What can hang from each mark
z_864: z_925
z_930: z_562 z_729
z_562: z_501 z_930
z_207: z_729
z_501: z_13
z_925: z_869
z_729: z_207 z_869 z_930
z_869: z_729 z_864
z_13: z_501 z_539
z_849: z_562

Known rows, with every way that one mark hangs from another
z_925[z_869[z_729]]: [  7   3  10 -10  21  -6 -10  -2  -3 -18  25  -8   4   0  25   5   2   1
   3   2  -4   2  -4  -6   3 -17  16   0  -9  -3  -7  -3  -1   4  -6   1
   0  12   0 -10  23   8]
z_930[z_562]: [ -4  10   3  -1   1  -1   2   0   1  13   3   5  -4  10   7 -10 -12   0
  -6   7   9  16  -6   9 -11  -8  -2   8 -12   3  -1  -4  -1  -9 -24 -10
   7   6  -1   4  -1   0]
z_13[z_539]: [  3 -10   7  -9  12  -6 -21   2  -1  -1   2   0 -11   3 -10  -3  -4   3
   0   7  11   6   7   3  -7  -1  -7  -3  -8  -2   4   9  -8  -8  -1   1
   9   4 -15  -8  -8  -5]
z_13[z_501]: [-13  -5  12 -10   4  -1   1  -3   1 -15   1  -7  -5  -3  -3  -2   0   9
  -1  -1  10   4   2 -13  -9   2   0   3   8  -4   8   6  -8  -2  -6   3
  12   9  -3  -2  -7   8]
z_207[z_729]: [  3  -1   0   6   2   1  -6  13   6   9  -8  -7  -1  12  14 -10   0  11
   9   2 -10  -3   1  12 -10   3   1   6  -3  -4   0   5   4  -6   4  -5
   2 -13   2   3   4  -3]
z_925[z_869]: [  5  -9   4  -4   9 -12  -1   5  -2 -13  20  -5   8   5  11   1   3  -2
   5  -8  -3  -5  -5   3 -12  -9  10   4 -11 -17  -1  -1  -7   6  -1 -10
   0   3   0   0   2  -2]
z_849[z_562[z_501]]: [  3  -1  10  -1  10   8   8  -7  -2  -2   7 -17  -1  -6  12  -8  15   8
 -11  13  17  12  14  -4 -12  -3   4   5  11  10   1  -3   4 -12  -8  -3
  15  10  -5  -4  -7  -7]
z_207[z_729[z_869 z_930[z_562[z_501]]]]: [  2  18   2  32  25   9  -9   3   4   3   3 -16 -36   8  18 -18  -6  12
 -18 -10  11  30  -9  -5 -33 -24   5  12   3   1   7   0   8 -26  -5 -33
   6  14 -12   6 -22  -9]
z_562[z_501[z_13] z_930[z_729[z_207 z_869]]]: [ -7  13  14  38  24  36 -13  -4  -1 -23 -25 -15 -10   4  -7  24  -3  -3
 -30 -16  14  35  16 -13 -10 -30  11 -10  -2   9  28  14   7 -16   3 -24
  -4  46  -5  17 -31  -3]
z_869[z_729[z_930[z_562]] z_864[z_925]]: [ 12  33  16   3  24 -10 -18 -25   0 -16  19   7 -19  -7   5   4  -5  -4
 -13   9  12  26 -15   2  -2 -31  20  -9  -7  26  -8   7  13  23 -21  -6
   3   6  -5 -34  21  18]
z_207[z_729[z_930]]: [  7   0  -2  13   3  -7 -14   1  10  -4  -1  -1 -25   3   3  -6   9  17
  -1  -2  -6   6  -4  -3 -14  -9  -5   6   4  -4   0  10   2  -2  10 -16
   2  -4  -6   0  -1  -8]
z_925[z_869[z_729 z_864]]: [  5   7  16 -11  20 -10   5 -10   0 -24  24  -9   0  -4  16   2  11   3
  15   9  -4   3  -3   5  -1 -28  23 -15 -17  -5 -18   4  18  15   4  13
  -2  10   1 -38  25  10]
z_729[z_207 z_869[z_864] z_930[z_562]]: [  4  33  -3  33  17   7   6  -8   9  -6  -2   7 -24  -6 -21   9 -11  -8
 -23  -7   4  25 -25 -11 -13 -37   2  -7 -11  19  -1  17  16  -9   1 -23
  -4  23  -1 -28 -20   5]
z_869[z_729 z_864[z_925]]: [  9  20  13  -4  20  -5 -10 -16  -5 -17  16   6   4 -13   4   8  -1  -2
   6   3   2   6   1   4  11 -18  25 -15  -8  16  -6   2  14  23   2  14
   2  -6  -3 -31  24  13]
z_562[z_501 z_930]: [  1  -9  24   2   0  10 -11  -1 -14 -25   9  -2  -8 -18   1  -3  -1  13
   2   0   7  16  19 -11 -10 -11  10  11   1   1   7  -4   3   1   2  -1
  11  16 -18  15 -13  -9]
z_925[z_869[z_729[z_207 z_930] z_864]]: [ 12  11  11  10  22  -7  -9 -11   7 -31  25   2 -10 -11  -2  26   8  -2
  -7  -3 -10   8 -20 -17  -8 -41  17 -17  -7  11 -16  25  11  15  12  -4
  -2  19   9 -35  17  12]
z_864[z_925[z_869[z_729[z_207 z_930]]]]: [ 19   8  16  20  42 -11 -36 -15   2 -30  21   9   4   0   3  40   2 -16
 -22 -11   5  -4 -28 -33   0 -30  17  -5   3  11   0  20  -6  30   2 -22
  -4  15   3  -7  17   6]
z_562[z_930]: [  4  -3  16  -4 -12  -1  -7  -6 -10 -20  -3   9  -8  -5 -11   4  -5   6
   2   5   0  10   7  -1   3 -15   0  11  -2   0  10  -7   0  -2   0  -6
   0  14 -10  12  -4  -6]
z_864[z_925[z_869[z_729[z_207]]]]: [ 11   4  21   9  44  -5 -23   0   1 -16  19   8  28   6  12  38  -2 -19
 -13  -4  -2  -4 -18 -24   5 -18  22  -5  -8  12   4  17  -3  31  -1  -9
   5  10  10  -7  13   7]
z_849[z_562[z_930]]: [ 10  -2  15   0  -4   0   2 -15 -11 -17  -3   4  -6 -12  -8  -8   1  10
  -9  17  15  18   8  -6  -6  -9  -6  14  -1   8  23 -11   0 -17   1  -1
  11  17 -13   7  -2 -13]
z_849[z_562[z_501[z_13[z_539]]]]: [ -4  -2  18   4  27  -5  11  -5  10 -11  13 -26  -6   0   3 -14  10   4
  -7   9  35  19  32  -3 -24  -6   3  -6   7  -1   7  23  -6 -24  -9  -1
  27  10 -34  -4 -24  -3]
z_13[z_501 z_539]: [ -8 -18  20 -13  14   0 -15  -8   1 -17   7  -8 -20   3  -9  -3   0  14
   6  11  18   5  11 -13 -18   2  -4   0   0  -8  11  18 -17 -15 -12   3
  25  10 -17 -10 -15   5]
z_930[z_562 z_729[z_207 z_869]]: [ -7  26  -6  27  22  34 -17   2   4  19 -32  -4 -10  13  11   7 -20 -15
 -40  -1  14  28 -13  -7  -7 -18   1  -5 -21  21  19   0   0 -14 -21 -26
 -11  36  16   0  -4   0]
z_925[z_869[z_729[z_930] z_864]]: [ 15  11   7  -3  15 -16  -4 -18   4 -32  33  -7 -21 -19   4   6  12   5
   5   4 -11   7  -6  -9  -4 -33  18 -12  -9  -1 -24   9  13   9   8   1
   0  14  -7 -42  23   7]
z_501[z_13]: [-12   9  -2  10   3  -7  16  -3  11 -10   0 -11   0  12  -4   7  -3 -11
   2 -16   3  11  11   3  -4  -1  -4  -1   6 -13   0  15   6  -3   1   1
   5  -2  -9  10  -9   3]

Rows
[  1  16   7  27  22  10   0  -3  -3  -6  -9   8  11  -4 -17  28   0 -16
 -13 -17   5   3 -17 -13   2 -25  10  -9  -3  14  16  14  14  14  12 -13
  -5   2  12 -21 -13  11]  z_729[z_207 z_869[z_864[z_925]]]
[  1  27   5  26  26  21 -12  -7  -3   8 -22   3  -5   3   0  18 -15 -20
 -26   0  17  29 -16   1  -3 -27  17 -10 -25  27  18   1   9  13 -16 -26
 -10  29  17 -31   5  15]  z_930[z_562 z_729[z_207 z_869[z_864[z_925]]]]
[ -8   0  15  12   5   2   2  -6   1 -34   8  -8  -3  -6  -3   8  -2   6
   2 -10  15  25  24  -4 -11 -15  12   1  12  -9   5   9  10  -2   1  -6
  11  14 -26  23 -26  -1]  z_562[z_501[z_13] z_930]
[ -7   6  18   7  29   3  -1   4   9  -3  16 -23 -11  13   6  -5  -5   2
   1   6  30  32  27  12 -30 -17   7  -1  -4 -10  -1  26  -1 -15 -25 -10
  26  10 -30   7 -25   6]  z_930[z_562[z_501[z_13[z_539]]]]
[-10  27   2  50  33  13   2  -6  24  -8   6 -15 -20   5  -6  19  -5 -11
 -34 -27  17  36   0 -24 -24 -30   8  -7  12   7  10  30   6 -15  -8 -37
   6  25  -9  10 -43   9]  z_729[z_207 z_869 z_930[z_562[z_501[z_13]]]]
[ 12  19   0  33  23   0  -8  -9   5 -17   1   7 -16 -16 -29  31   3 -18
 -25 -25   6   4 -22 -28   1 -27  10 -11   5  18   6  16   6  15  19 -27
  -6   8   6 -22 -16   6]  z_729[z_207 z_869[z_864[z_925]] z_930]
[  7   7  16  13  10  34 -15 -15 -13 -22 -20 -16 -17 -10  11 -12   0   7
 -28   8  28  38  15 -13  -9 -16   7  10 -13  17  26 -25   2 -29  -5 -12
   4  53 -11   5 -10 -21]  z_849[z_562[z_501 z_930[z_729[z_869]]]]
[ -1  -1  18  12   7   2  19 -15   0 -30  10 -14   0 -12  -1 -10   8   6
  -4   3  25  33  24  -8 -17 -18   9   9   9   6  13   5  11 -19  -2  -7
  25  19 -28  19 -22  -8]  z_849[z_562[z_501[z_13] z_930]]
[ 16  -1  23   4   1  23 -11 -15 -14 -21  -9 -12 -13 -12  11 -18  15  12
 -13  23  30  29  14  -3  -9 -14   7   5  -8  16  16 -16  -4 -13 -12  -6
   3  38 -11   4   9 -17]  z_849[z_562[z_501 z_930[z_729]]]
[  2  26   9  39  26  12   5  -6   5  -7   8 -10 -25 -14 -12   6  -5   1
 -26  -9  14  31  -8 -18 -24 -33  11  -4   3  21  -2  21  11  -9  -7 -21
   4  25  -7 -21 -30  10]  z_729[z_207 z_869[z_864] z_930[z_562[z_501]]]
[  7  18  12  20   3  30 -11  -5  -8 -19 -31   5 -15 -10 -11  20  -7  -2
 -17  -3   4  22  -7  -4   0 -32   7  -7 -22  20  18  -4  15  -5  14 -11
 -12  41   8 -21  -6  -1]  z_562[z_930[z_729[z_207 z_869[z_864]]]]
[ -7  17   2  16  24  34 -15  -3  -6  13 -13 -19 -20  11  29 -13  -7  -4
 -26  -2  23  35   5   3 -14 -13  14   4 -17   9   8 -16   0 -15 -25 -18
  -1  39   1   1  -7  -1]  z_930[z_562[z_501] z_729[z_869]]
[ 14  16  11  26  10  34 -13 -12  -4 -13 -36   3 -15  -4  -5  13  -6  -3
 -40  10  20  23  -5 -17  -2 -22  -2   6 -13  23  33 -10  -2 -20   8 -23
  -7  50  11   0  -6 -19]  z_849[z_562[z_930[z_729[z_207 z_869]]]]
[  5  15 -10  29  20  30 -18   1   7   3 -35  -5  -5  11  -4  21  -5 -15
 -29  -6   6  11 -15 -13   6 -13  -1  -7 -11  14  19   1  -1 -10   6 -19
 -15  29  22  -3  -6   0]  z_930[z_729[z_207 z_869]]
[ 12  14  14   6  11  10 -22 -20 -17 -26 -19   5 -23 -11 -14  10  -4  -6
  -8   0  18  25   4   5   8 -29  16  -1 -19  16  26 -23  11   8   1 -13
 -13  31  -4 -22   4  -7]  z_562[z_930[z_729[z_869[z_864[z_925]]]]]
[  6  19  -8  24   4  -3   3  -8   7 -13  -6  -7 -39  -4  -1 -10   7  19
   0  -8  -8  13  -2   4 -20 -26   3  -2  -3  -4   0   8  21 -17  24 -18
  -7   0  -7 -29  -5   0]  z_207[z_729[z_869[z_864] z_930]]
[ -3  22  -8  11  10  27 -11  -6   3  15 -27  -6 -19  10  16 -12 -14  -7
 -22   2  10  34  -8   6  -7 -14   5   4 -28   7  16 -18  -1 -23 -31 -21
  -9  34   8  -1   8   0]  z_930[z_562 z_729[z_869]]
[  4   0  27   3  18  15 -12 -19  -2 -25 -10 -23 -24  -5  -1 -14  12   7
 -10  20  42  41  35   4 -18 -18   5  -4 -10   4  19   8  -4 -27 -14 -11
  20  41 -33   3 -10 -17]  z_849[z_562[z_501[z_13[z_539]] z_930[z_729]]]
[  4  21  -3  37  19   9 -11  -5   6   4  -5   5 -22   2 -12  13 -14 -11
 -40 -12   6  23 -28 -22 -14 -23  -8   6  -1  14  15  14  -2 -13  -5 -32
  -6  26   2   0 -25   2]  z_729[z_207 z_869 z_930[z_562]]
[ 16  21  11  16  31   0 -23 -18   5 -27  11  12  -6 -17 -13  33   1 -13
 -13  -3   2   6 -17 -15   9 -28  12 -21  -1  30  -6  24   9  33  10  -6
   2   4   6 -35  16  13]  z_869[z_729[z_207 z_930] z_864[z_925]]
[  2  22  15  23  36  17 -16  -8  11  -6  17  -6 -14  -6  15  16  -7  -1
 -29   5  12  30  -9 -21 -12 -28  10 -12   3  30  -7  23   6   8 -16  -9
  13  29  -2  -5  -2  10]  z_869[z_729[z_207 z_930[z_562[z_501]]]]
[ 12  15  11  -1  41 -19 -32 -18  -2 -16  31   0 -11   0  17   6  -5 -14
 -18   3  13  18 -25 -17 -10 -29  21   9 -13   6  -4  -2  -5  19 -28 -19
   7  16  -5  -4  22   7]  z_864[z_925[z_869[z_729[z_930[z_562]]]]]
[  1  20   3  28  21   8   3  -3   0  -4   9 -19 -40  -2  15 -25   4  21
  -6  -7   8  36   3   7 -36 -36  12   2  -5   3  -3   7  22 -21  -2 -25
   7  15 -18 -20 -15   1]  z_207[z_729[z_869[z_864] z_930[z_562[z_501]]]]
[  5   1  20  18   8  32 -31  -2  -9 -20 -16  -3  -2  -9   3  21  -4   2
 -14   0  21  23  11 -16  -4 -17  13  -6  -6  20  12   1  -2   6   0 -12
  -1  39   3   8  -3  -2]  z_562[z_501 z_930[z_729[z_207]]]
[ -3   9  14  17  26  -8 -11  -9  10 -11  23 -21 -34   6  -8 -13  -5   4
  -9  -4  30  38  14   0 -28 -20   1  -2   4  -3   1  30  -3 -12 -23 -20
  21  16 -42   4 -25   4]  z_729[z_930[z_562[z_501[z_13[z_539]]]]]
[  3  18  -6   5   1  18  -1 -11  -5  -5 -23 -12 -20  -2   5  -5   1   0
  -7  -2   5  20   0  17   2 -17  10 -12 -14   9   6 -17  14 -11  -3  -5
 -16  21   5 -31   7  -2]  z_930[z_729[z_869[z_864]]]
[ 11  17   5  19  20   7 -19 -14  14 -10   3  12 -10  -8 -10  31  -1   0
 -22   0  -3   5 -19 -27   6 -18   2 -13   5  23  -7  19   4   8  11  -5
  -3  17   7  -8   6   5]  z_869[z_729[z_207 z_930]]
[  4   0  13  14   0  23 -27  -3  -7 -14 -26  11  -3  -6 -14  23  -6  -2
 -13  14   6  13  -3  -9   2 -16  -2  -7 -18  17  19   3  -1   4   5 -12
 -11  33  10   5   7  -6]  z_562[z_930[z_729[z_207]]]
[  9  20  17  12  30  -9  -2 -13   9 -20  26   1 -13  -9   3  13  -4  -6
 -14   8   1  17 -24  -9 -15 -44  20 -11 -23   7 -19  19  17  15 -10 -13
   5  25   3 -34  18  13]  z_925[z_869[z_729[z_207 z_930[z_562]] z_864]]
[  6  11   7  14  18  -1  -3  -5  -9 -14  -2   1  -2  -8 -13   8   0 -10
  -3 -15   3   4  -8  -1   2 -14  15  -2  -5   8  11 -11  16   2   8  -4
  -3   2  -5 -23  -5   7]  z_729[z_869[z_864[z_925]]]
[  7   1  28  15   9  33 -17 -11 -10 -17 -15  -9  -3  -9   2   7   7   7
 -29  18  28  24   8 -16  -9 -17   5   3  -3  28  20   0  -3  -6  -3 -12
   9  41  -1   3  -2 -11]  z_849[z_562[z_501 z_930[z_729[z_207]]]]
[ 12  16  -3  26  25 -10 -13  -5   1 -16  -2  -2 -29  -5  -9  -2  10   6
   3 -19   4   8  -9  -1 -18 -26  11   3   6   4   9   5  12  -1  17 -25
  -4  -7  -5 -24  -3   1]  z_207[z_729[z_869[z_864[z_925]] z_930]]
[ 21  24  13   0  25 -13 -19 -26   1 -26  18   4 -19 -23  -6  10   6  -5
  -3  -3   4   9  -9  -6   6 -23  14 -17   5  26  -6  11  14  24  -1   7
  -3   2  -1 -33  26  17]  z_869[z_729[z_930] z_864[z_925]]
[ -2  15   7  44  30  16 -13  -7   5  -1  -1  -4 -25  -4  -5  14 -10  -6
 -34 -16  19  27 -12 -26 -24 -23   4   0   4  22   9  12   0  -7 -10 -33
   2  31  -5   6 -30   3]  z_729[z_207 z_869 z_930[z_562[z_501]]]
